Each row was made from one path, in order. Every step used is in the known rows, and no mark comes twice. Write each row's path.
Known rows
vizis voso valibo: [  7  -1  31  10  -4   9  16 -38  -8   6 -12 -37 -12   4  31  44  35  32
 -10  -2 -12 -17  -3   0 -26]
sipalud tivat kedu bofi voso: [  8  -1  20  -1   3  -4  48  10  55  -5 -34 -28 -16  54  10 -30   3  57
  -7   5   9  27   5   7   7]
tivat sipalud vizis voso bofi tuvasud: [  8 -46  49 -13 -13 -35 -50  -1   6 -10  -2 -39  31  16 -11  22  30  18
 -14  14 -38 -30 -44  18  33]
vizis sipalud tivat kedu bofi voso valibo kovulab: [  3 -32  13 -11 -21 -11  51   1  22   5 -36 -19   4  35  24  -1  41  45
 -24  -7  13  27 -10 -16   0]
sipalud vizis voso: [ 20   8  40   0  -8  -8 -12   2  38  -9  -5 -31  -9  -3 -11   4  11  41
  -6  -8  -3 -24  -5  18  13]
tuvasud tivat sipalud vizis voso bofi kedu: [ 16 -22  54  26 -15 -45 -18  -1  73  14 -23 -11  -3   0 -23  20  16  18
   3  14   7   1  29  29  34]
tivat sipalud vizis voso valibo: [  7 -46  61   2   7 -32 -16 -11  30   4 -34 -35   6   0   6  36  38  43
  -6   5 -22   4  -6  24  -3]
valibo voso vizis sipalud tivat kedu bofi: [ 20  15  62  -7  -9  -8   6  20  41  12  -4 -36   0  54 -11 -19  -1  54
   2 -17 -20   8 -15   2   0]
sipalud vizis voso bofi tuvasud: [ 23 -16  42 -26 -40 -13 -29  -9  -3 -31  22 -30  14  -9 -13  13  20  24
 -17  12 -27 -54 -31  -2  36]
bofi voso vizis sipalud tivat: [ 35 -10  35   0  -6 -37  22   0 -16   0 -65 -11 -10  40   4 -27  35  39
 -18  14  -9  -5  -2  -4  26]
kedu bofi tuvasud tivat sipalud: [  4 -38 -10  -1   1 -12 -36   5  17  -1  -3 -35  32  18  -2   6  10  -1
  -2  20 -12  -2 -28 -26  10]
kedu bofi voso valibo kovulab: [ 11 -22   0 -28 -33  12  15 -20  31 -39  10 -29 -11  11  41  34  34  -1
 -40 -23 -20 -22 -21 -36 -11]
tuvasud tivat: [ 16   5 -14  24  -8  -8   2  -4  28   6 -10   6 -19 -16 -15   0  -1  -1
   6  11  15   7  32 -14   8]
voso vizis sipalud tivat kedu bofi tuvasud: [ 22 -14  41  -9  -2 -13  11  17  -8  10 -10 -21  45  28  -4 -40  13  61
  10  28  -3   2 -16  -2  15]
tuvasud tivat sipalud vizis voso: [ 19 -25  31  32   4 -39 -28   8  75  14 -40 -33 -12   1 -20  12  12  29
   2   3  -2   4  22  20  13]
kedu bofi: [ -6 -17  11 -13  15  31  -6  17  31 -14  14 -14  16  13   3   1 -15   9
 -15   1 -10 -10 -10  -9  -7]
voso valibo kovulab: [  1 -16 -12  -7 -36  -2  15 -34  11 -21  36   2   0 -45  24  42  32   0
 -13 -17  -3  -3  -4 -29 -14]
bofi tuvasud tivat sipalud vizis voso: [ 26 -18   9  17 -22 -56 -45 -14   9   7 -29 -48   7   6  -8   7  36  25
  10  17  -6 -12 -24  -6  33]
vizis voso: [  5  17  13  13   7   3   0 -10  11  19 -11 -40 -10  26  13  17   3  25
 -16 -20  -7 -21 -11  12  -6]
bofi voso: [ 16  12   2  -5 -13 -21   9 -11 -11  -9 -45 -18 -28  35  21   1  22 -11
 -15 -11  -5 -10  -8  -2  10]
bofi tuvasud tivat sipalud vizis voso valibo kovulab: [ 32 -31  -2  11 -49 -55 -30 -39  18 -13  -1 -47   7 -25   8  40  61  23
  -1  -2 -11 -14 -24 -27  23]

Which path is each row?
[  5  -8  11 -22  -1  12   0   3  24 -24 -22 -29  -8  45  23   2   8  -2
 -28 -11 -16 -20 -19 -11  -4]
kedu bofi voso
[ 36  22  35  -3 -15 -28   4 -19   7 -18 -31 -22 -19  19  14 -10  24   5
 -11 -10 -29 -31   2   0  15]
bofi voso vizis
[ 29   7  50  -3 -49 -21 -14 -12  36 -15  15 -35  -1 -13 -17   0  15  22
   7  13 -12 -33   3  12  35]
sipalud vizis voso bofi tuvasud tivat kedu
[ 34  16  47   8 -11 -11  10  10  47  14 -45 -30  -1  30   4 -25   4  13
   8   0  -2  -1  37   9   0]
tuvasud tivat kedu bofi voso vizis sipalud
[ 20  16  21   8 -37 -10  -8 -25   4   8  11 -45   1  17   2  14  11   1
  -4   3 -14 -30  -8   4  19]
vizis voso bofi tuvasud tivat kedu
[ 19 -35  19   0  -4 -19 -47   6  43  -7 -10 -60  26  22 -10  11  21  34
  -8  17 -14 -24 -31 -12  16]
kedu bofi tuvasud tivat sipalud vizis voso
[ 21 -22  32  10   9 -19  12  14  -3   7 -18   9  19   5 -23 -27  15  58
  -2  31  -3   2   8  -3  13]
voso vizis sipalud tivat
[ -2 -35  -3   5  11 -15  20  21 -25  19 -42  14  12  25 -18 -22  16  43
  -9  25  24  30  -6  -8  11]
vizis sipalud tivat
[ 17  -4  19 -11 -33 -14  31 -39 -32 -18 -43 -15 -29   6  39  26  48   0
 -11   5 -13  -5   0 -17  -2]
bofi voso valibo
[ -2  -8  19   4  12  11  44  20  68   2  -4 -18   8  28  -3 -30 -17  59
   1  11  14  34  12  11   2]
sipalud tivat kedu bofi
[  7 -22  25 -27 -16  15  18 -18   5 -29 -23 -26 -10  24  41  26  38  11
 -25   4 -20 -15  -9 -25 -14]
kedu bofi voso valibo
[  3  14  12 -22 -13   8   3   1   4  -5  15 -36  29  26  21 -16  -1   3
  18  -1  -5  -1 -22   6  -3]
tivat kedu bofi tuvasud
[ 26  26  54   2 -18 -32   8   6  12  23 -14 -27 -14  44 -11 -23   8  46
  14 -15 -13  15  -4  10   9]
valibo voso vizis sipalud tivat kedu
[ 19  24  13 -13 -69 -17 -21 -19  -3 -11  28 -30 -21  22  -5   9  10 -25
   9 -11 -26 -11 -26 -17  27]
valibo voso bofi tuvasud tivat kedu
[  8 -47  36   4 -10 -37 -25 -14  62  -1  -7 -39   6  -9   9  44  40  39
 -18 -24 -21  -7 -19  12   1]
tivat sipalud vizis voso valibo kovulab
[ 32  10  50   7  -9 -42  34   3  -1  13 -66 -19  -9  45   7 -37  27  40
   1   3  -2   7  10  12  19]
bofi voso vizis sipalud tivat kedu
[  4 -34  39  -9  -7  -6  54   3 -11  11 -64 -17   5  46  22 -11  44  53
  -8  22  11  35   2  -3  -4]
vizis sipalud tivat kedu bofi voso valibo
[ 26   6  41 -20  -3   7  -6   4  40 -28 -11 -30  -2  29  16  -4   2  11
 -23  -6 -33 -36  -7  -7   2]
kedu bofi voso vizis
[ 18 -58  23 -10 -48 -42 -46  -3   9 -28  11  -5  22 -22 -33  11  26  -7
  -2  42 -23 -18 -12 -18  44]
voso bofi tuvasud tivat sipalud vizis
[ 14 -37  24  22  -2 -42 -27  12  63   7 -33  -3  -7 -15 -33   1   8  14
  12  18   4  21  31  12  17]
tuvasud tivat sipalud vizis
[ 28  18  43 -19 -28 -26  -7   7  -6   3   2 -48  14  58   1 -23  14  48
   7  -8 -26  -2 -45 -14  13]
valibo voso vizis sipalud tivat kedu bofi tuvasud
[ 23 -27  37 -15   5  -8  10  17  20 -15 -42 -23   7  50   3 -21  14  47
 -31  14 -15 -14 -14 -15  15]
kedu bofi voso vizis sipalud tivat
[ 17  -4   4   6 -37  -6 -22 -24  -7  -9  13 -36  -1  10  -5  23  18  -2
 -23  14 -24 -48 -25 -19  24]
vizis voso bofi tuvasud tivat
[ 24  19  40  -8 -20 -17 -30   1 -15  13  -4 -20 -10  30  -9   2  12   8
  -1 -22 -34 -16 -23  -6  -1]
valibo voso vizis sipalud
